Each row was made from one walk, in order. Every step used is in the known rows, and no mark comes twice. Write each row's walk.
Known rows:
l -> p -> g -> r -> j -> u -> z: |  0.74 |  2.72 |  0.26 |  4.59 | -1.22 |  2.58 | -0.77 | -1.27 | -0.29 |  0.22 | -2.18 | -0.78 |  2.24 |  1.13 | -1.08 |  3.54 | -0.03 | -0.04 |  0.27 |  0.63 | -1.07 |  0.74 |  0.74 |
u -> j: | -0.51 | -0.61 |  2.25 |  4.09 |  0.17 | -1.36 | -0.61 |  0.52 |  1.15 |  0.54 | -0.46 | -0.19 | -0.71 | -1.66 |  0.11 |  2.95 | -0.37 | -0.62 | -0.61 | -1.38 | -0.14 | -1.79 |  0.37 |
z -> u -> j: |  0.36 | -2.08 |  2.02 |  1.13 |  0.51 | -4.57 | -0.05 | -1.08 |  2.16 | -0.84 | -1.80 | -0.79 | -1.29 | -3.00 | -0.17 |  1.23 | -0.48 |  0.89 | -0.21 | -0.31 | -0.12 | -1.55 |  0.93 |
a -> z -> u -> j -> r -> g -> p: | -0.48 |  0.54 |  1.63 |  3.32 | -0.61 | -4.19 |  1.15 | -0.58 |  4.10 | -1.64 | -0.96 |  0.79 | -0.82 | -3.93 | -2.99 | -1.18 | -3.57 |  0.01 | -1.29 |  1.65 | -2.96 | -1.41 |  0.13 |
l -> p -> g -> u: |  3.83 |  4.32 |  3.57 |  4.12 | -1.05 |  1.39 | -1.08 |  3.05 | -2.75 |  1.96 |  0.66 | -1.01 |  2.55 | -1.12 | -2.51 |  4.85 |  0.99 |  1.69 | -0.56 | -1.43 | -0.42 | -2.65 |  0.09 |
l -> p -> g -> u -> j -> r: |  0.13 |  3.10 |  0.98 |  2.99 | -0.12 |  0.24 | -0.07 | -0.83 | -1.19 |  1.50 | -0.08 | -0.74 |  1.97 | -0.36 | -4.75 |  5.13 |  0.70 |  1.37 | -0.05 |  2.18 | -0.59 | -1.84 | -0.34 |
a -> z -> u: |  3.53 | -1.49 |  3.22 |  2.73 | -0.68 | -2.37 | -0.24 |  2.18 |  1.94 | -1.88 | -0.68 | -0.37 | -2.20 | -3.06 |  2.99 | -0.87 | -2.13 |  0.55 | -0.13 | -1.34 | -1.06 | -1.97 |  1.73 |
z -> u -> j -> r -> g: | -1.00 |  1.15 |  0.45 | -0.10 |  0.05 | -6.66 |  1.06 | -2.08 |  2.34 |  0.03 | -0.76 | -0.20 | -1.59 | -2.54 | -2.48 |  0.53 | -1.51 |  0.24 | -1.77 |  2.54 | -1.21 |  0.97 | -0.12 |
l -> p -> g -> r -> z: |  2.16 |  4.40 |  2.82 |  4.72 | -0.63 |  3.06 | -1.51 |  2.92 | -1.68 |  0.53 |  0.75 | -0.68 |  2.37 | -0.52 |  0.22 |  4.71 |  1.71 |  0.59 | -0.76 | -0.85 | -1.19 | -0.52 |  0.79 |
j -> r: |  0.95 |  2.42 |  1.74 |  4.19 | -0.62 |  0.47 | -0.76 |  2.08 |  0.96 |  0.31 |  0.18 | -0.08 | -0.40 | -0.98 |  0.24 |  2.57 | -0.55 | -1.34 | -0.98 |  0.17 | -0.37 |  0.08 |  0.43 |
p -> g -> u -> z: |  4.26 |  1.97 |  3.05 |  0.92 | -1.36 |  1.49 | -0.35 |  2.44 | -1.19 |  1.12 |  0.24 | -0.41 |  0.17 |  0.51 |  0.09 |  0.99 |  1.02 |  0.01 |  1.16 | -2.66 | -0.15 | -1.87 |  1.26 |
r -> j -> u -> z: |  0.80 | -0.44 | -0.15 |  5.05 | -1.62 |  1.29 | -0.60 |  0.14 |  2.38 | -0.03 | -1.06 | -0.18 | -0.22 |  1.27 |  2.08 | -0.13 | -0.42 | -1.56 |  0.77 |  0.38 |  0.07 |  0.76 |  1.37 |
a -> z -> u -> j -> r -> g: | -0.31 | -0.24 |  0.59 |  0.73 | -0.25 | -6.04 |  1.44 | -1.77 |  3.06 | -1.10 | -0.34 |  0.39 | -2.92 | -2.49 | -0.33 | -1.13 | -3.26 |  0.02 | -1.21 |  2.53 | -2.07 |  0.05 |  0.46 |
p -> g: |  2.65 |  2.71 |  4.28 |  2.86 | -0.73 |  0.68 | -0.74 |  1.93 | -1.01 |  1.71 |  1.06 |  0.00 |  1.09 | -1.59 |  0.44 |  3.54 |  0.13 | -0.80 | -1.80 | -3.49 | -0.34 | -1.87 |  0.71 |
r -> z: |  2.19 |  1.33 |  2.50 |  5.12 | -1.01 |  1.66 | -1.38 |  4.37 |  0.99 |  0.23 |  2.01 | -0.16 | -0.16 | -0.20 |  3.34 |  1.05 |  1.33 | -0.95 | -0.26 | -1.10 | -0.17 | -0.57 |  1.43 |
r -> j -> u: |  0.25 |  0.58 |  0.36 |  5.05 | -1.00 |  0.00 | -0.79 |  0.36 |  0.54 |  0.93 | -0.16 | -0.37 |  1.51 |  0.66 |  0.49 |  1.19 |  0.13 | -1.02 | -0.25 |  0.34 |  0.79 |  1.24 |  0.36 |
j -> u: |  2.57 |  1.06 |  1.91 |  4.45 | -1.19 |  1.03 | -0.63 |  1.38 |  0.02 |  0.42 |  0.52 | -0.78 |  1.54 |  0.02 |  0.74 |  1.37 |  0.89 | -1.20 | -0.35 | -0.97 |  0.50 |  1.32 |  0.75 |
p -> g -> u -> z -> a: |  4.96 |  2.11 |  3.32 | -1.36 | -1.62 | -0.33 | -0.69 |  2.37 | -0.21 |  0.43 | -0.94 | -0.24 | -1.86 | -1.71 |  1.75 | -0.90 |  0.77 |  0.33 |  1.76 | -1.83 |  0.30 | -2.62 |  1.94 |
l -> p -> g -> r: |  1.90 |  4.68 |  3.73 |  4.32 | -0.31 |  1.41 | -1.33 |  1.81 | -2.42 |  0.87 | -0.99 | -0.73 |  2.14 | -1.84 | -1.87 |  6.28 |  0.09 |  0.73 | -1.63 | -2.09 | -1.25 | -1.23 |  0.00 |

Write each row's walk:
| -0.72 |  0.17 |  0.04 |  1.48 | -0.29 | -1.33 | -0.68 |  0.36 |  3.46 | -0.83 |  0.11 |  0.26 | -2.79 | -1.83 |  2.71 | -0.51 |  0.77 | -0.99 |  0.89 |  3.45 |  0.31 | -0.47 |  1.69 |
u -> j -> r -> z -> a
|  3.92 |  0.26 |  1.65 |  2.16 | -2.05 |  0.67 | -0.79 |  1.12 |  2.93 | -1.19 | -1.52 | -0.50 | -2.37 | -1.68 |  3.87 | -1.79 |  0.15 | -1.58 |  1.39 | -0.05 |  0.31 |  0.12 |  2.44 |
j -> u -> z -> a
| -2.02 |  3.59 |  1.74 |  5.50 | -0.62 | -1.61 |  0.19 |  0.56 |  2.44 |  0.88 | -0.07 |  0.84 |  1.00 | -2.52 | -4.64 |  2.28 | -1.73 | -1.27 | -2.35 |  0.54 | -2.10 | -0.76 | -0.97 |
u -> j -> r -> g -> p
|  1.42 |  1.48 |  0.47 | -0.81 | -1.18 | -0.30 | -0.52 | -1.77 |  0.38 | -0.29 | -3.01 | -0.09 | -0.35 | -0.14 |  1.56 | -0.92 |  0.19 | -0.79 |  1.64 |  0.20 |  0.51 |  1.40 |  1.58 |
p -> g -> r -> j -> u -> z -> a
| -0.45 |  2.67 |  2.13 |  1.68 |  0.11 | -0.80 | -0.89 |  0.33 | -2.22 |  1.51 | -1.26 |  0.20 |  1.63 | -0.22 | -1.10 |  3.42 | -0.24 | -0.03 | -0.86 | -2.14 |  0.12 | -0.03 | -0.25 |
p -> g -> r -> j
|  3.11 |  0.00 |  1.38 |  4.28 | -1.81 |  2.32 | -0.46 |  1.21 |  1.88 | -0.50 | -0.37 | -0.69 | -0.24 |  0.66 |  2.27 | -0.03 |  0.39 | -1.91 |  0.70 | -0.87 | -0.29 |  0.80 |  1.75 |
j -> u -> z
| -0.07 | -2.66 |  0.54 |  1.44 |  0.28 | -3.67 |  0.80 | -1.92 |  3.51 | -2.28 | -1.40 | -0.06 | -2.70 | -2.36 |  0.80 | -0.61 | -2.50 |  0.24 |  0.42 |  2.30 | -1.21 | -1.18 |  1.33 |
a -> z -> u -> j -> r
|  1.98 |  0.67 |  0.69 |  1.69 | -0.58 | -1.30 | -0.32 |  1.64 |  2.63 | -1.45 |  0.56 | -0.70 | -0.67 | -0.97 |  1.93 | -0.70 |  1.02 | -0.03 |  0.26 |  2.55 | -0.29 |  1.07 |  1.78 |
j -> r -> z -> u
| -0.74 | -1.19 |  0.49 |  0.50 |  0.62 | -4.24 |  0.40 | -2.23 |  2.86 | -1.17 | -1.90 | -0.56 | -1.28 | -2.33 | -1.22 |  1.14 | -0.68 |  0.44 | -0.11 |  2.21 | -0.23 | -0.24 |  0.72 |
z -> u -> j -> r
| -1.44 |  0.05 | -0.15 |  3.77 | -0.05 |  0.41 | -0.34 |  0.40 |  2.51 | -0.19 |  1.15 |  0.10 | -0.61 |  0.52 |  1.13 |  1.27 |  1.09 | -1.34 |  0.23 |  2.52 | -0.25 |  0.28 |  1.02 |
u -> j -> r -> z
| -0.65 |  0.50 | -0.02 |  1.50 |  0.22 | -1.54 |  0.08 | -0.08 | -0.26 |  0.53 | -0.65 | -0.60 |  0.01 |  0.51 | -2.81 |  1.62 |  0.78 |  0.26 |  1.24 |  2.03 |  0.58 |  0.14 | -0.26 |
g -> u -> j -> r
|  3.01 |  4.28 |  0.81 | -1.02 | -2.05 | -2.92 | -0.03 |  2.55 |  1.25 |  0.22 | -0.94 |  0.06 | -3.69 | -1.26 |  0.17 | -2.26 | -0.72 | -0.38 |  0.91 |  2.02 | -0.58 |  0.60 |  0.81 |
j -> r -> g -> u -> z -> a
|  0.46 | -2.29 |  1.09 |  1.47 |  0.19 | -3.03 | -0.21 |  0.04 |  2.82 | -1.25 | -0.09 | -0.69 | -1.01 | -1.60 |  1.93 | -0.43 |  1.19 |  0.72 |  0.64 |  1.04 |  0.02 | -0.77 |  1.73 |
r -> z -> u -> j
|  0.78 |  0.22 | -0.49 |  0.97 | -1.17 | -0.83 | -0.95 | -0.43 |  1.63 | -1.39 | -3.96 | -0.38 | -1.74 | -0.24 |  2.36 | -1.77 | -0.23 | -0.84 |  2.31 |  1.27 |  0.72 |  1.98 |  1.45 |
g -> r -> j -> u -> z -> a
|  0.07 |  1.73 |  0.93 | -0.14 |  0.16 | -1.06 |  0.51 | -1.42 | -1.49 |  1.58 |  0.31 | -0.26 |  1.52 |  0.64 | -3.73 |  2.49 |  1.21 |  0.31 |  0.59 |  0.93 |  0.41 | -0.58 | -0.15 |
p -> g -> u -> j -> r
| -0.32 | -1.69 |  0.49 | -0.28 |  0.83 | -3.49 | -0.20 | -0.57 |  1.17 | -1.98 | -1.84 | -1.05 | -0.55 | -0.89 |  0.54 | -0.15 |  1.66 |  1.24 |  1.41 |  1.01 | -0.05 |  1.17 |  1.16 |
g -> r -> z -> u -> j
|  0.20 |  1.53 |  0.07 |  0.08 | -0.14 |  0.41 |  0.33 | -0.22 | -0.79 |  1.24 |  2.11 | -0.20 |  1.75 |  2.16 | -1.58 |  0.96 |  2.85 |  0.19 |  1.44 |  2.24 |  0.44 |  0.14 |  0.69 |
p -> g -> u -> j -> r -> z
|  0.80 |  4.78 |  1.77 |  3.39 | -1.16 | -1.90 | -0.09 |  2.12 |  0.52 |  1.51 |  1.25 |  0.31 | -0.64 | -1.09 | -1.06 |  1.99 | -1.33 | -1.57 | -2.71 |  0.38 | -1.23 |  1.24 | -0.42 |
j -> r -> g
|  1.63 | -0.36 |  0.13 |  2.76 | -1.82 | -0.43 | -0.97 |  0.15 |  3.26 | -0.69 | -2.18 |  0.00 | -2.35 | -1.03 |  3.80 | -1.88 | -0.68 | -1.34 |  1.45 |  1.16 |  0.62 |  0.05 |  2.05 |
r -> j -> u -> z -> a
|  0.17 |  2.07 |  1.52 |  1.51 | -0.46 | -4.21 |  0.27 |  1.18 | -1.38 |  2.06 |  0.56 | -0.32 | -0.12 | -0.28 | -3.09 |  1.14 |  0.18 |  0.66 | -0.47 | -0.40 | -0.16 | -0.07 | -0.94 |
r -> g -> u -> j
| -1.89 |  2.74 |  0.71 |  2.61 | -0.31 | -3.49 |  0.49 | -0.59 |  1.35 |  1.48 |  0.56 |  0.41 | -1.07 | -1.09 | -2.14 |  2.26 | -1.37 | -1.31 | -2.25 |  1.51 | -1.24 |  0.68 | -0.65 |
u -> j -> r -> g
| -0.03 |  0.14 | -0.72 |  3.16 | -0.94 |  0.96 | -0.60 | -0.55 |  0.72 | -0.74 | -2.75 | -0.55 |  0.31 |  2.01 |  0.68 |  0.09 |  0.00 | -1.04 |  1.61 |  0.36 |  0.13 |  2.77 |  0.76 |
g -> r -> j -> u -> z
|  1.84 |  3.21 |  3.66 |  1.14 | -0.07 |  0.27 | -0.74 |  1.36 | -2.65 |  1.03 | -0.60 | -0.31 |  1.63 | -0.85 | -0.84 |  3.68 |  0.51 | -0.31 | -0.93 | -3.33 | -0.25 |  0.03 |  0.17 |
p -> g -> r
|  0.33 | -0.71 |  1.46 | -1.94 |  0.83 | -3.09 |  0.24 | -1.87 | -0.15 | -0.85 | -0.91 | -0.76 |  0.92 | -0.77 | -0.36 |  0.67 |  2.07 |  1.27 |  0.76 |  0.07 | -0.20 |  0.53 |  1.25 |
p -> g -> r -> z -> u -> j
|  1.63 |  4.72 |  4.39 |  6.64 | -1.55 | -0.48 | -0.85 |  4.50 |  0.80 |  1.39 |  0.67 |  0.56 |  1.53 | -3.21 | -2.57 |  2.13 | -1.35 | -1.00 | -2.93 | -3.05 | -1.95 | -1.50 | -0.55 |
r -> g -> p
|  1.70 |  4.96 |  1.08 |  1.39 | -1.21 | -2.46 |  0.17 |  2.81 | -1.54 |  1.82 |  1.15 | -0.24 |  0.14 |  0.45 | -3.03 |  0.81 |  0.03 | -0.03 | -0.87 |  1.16 | -0.34 |  1.83 | -0.89 |
j -> r -> g -> u
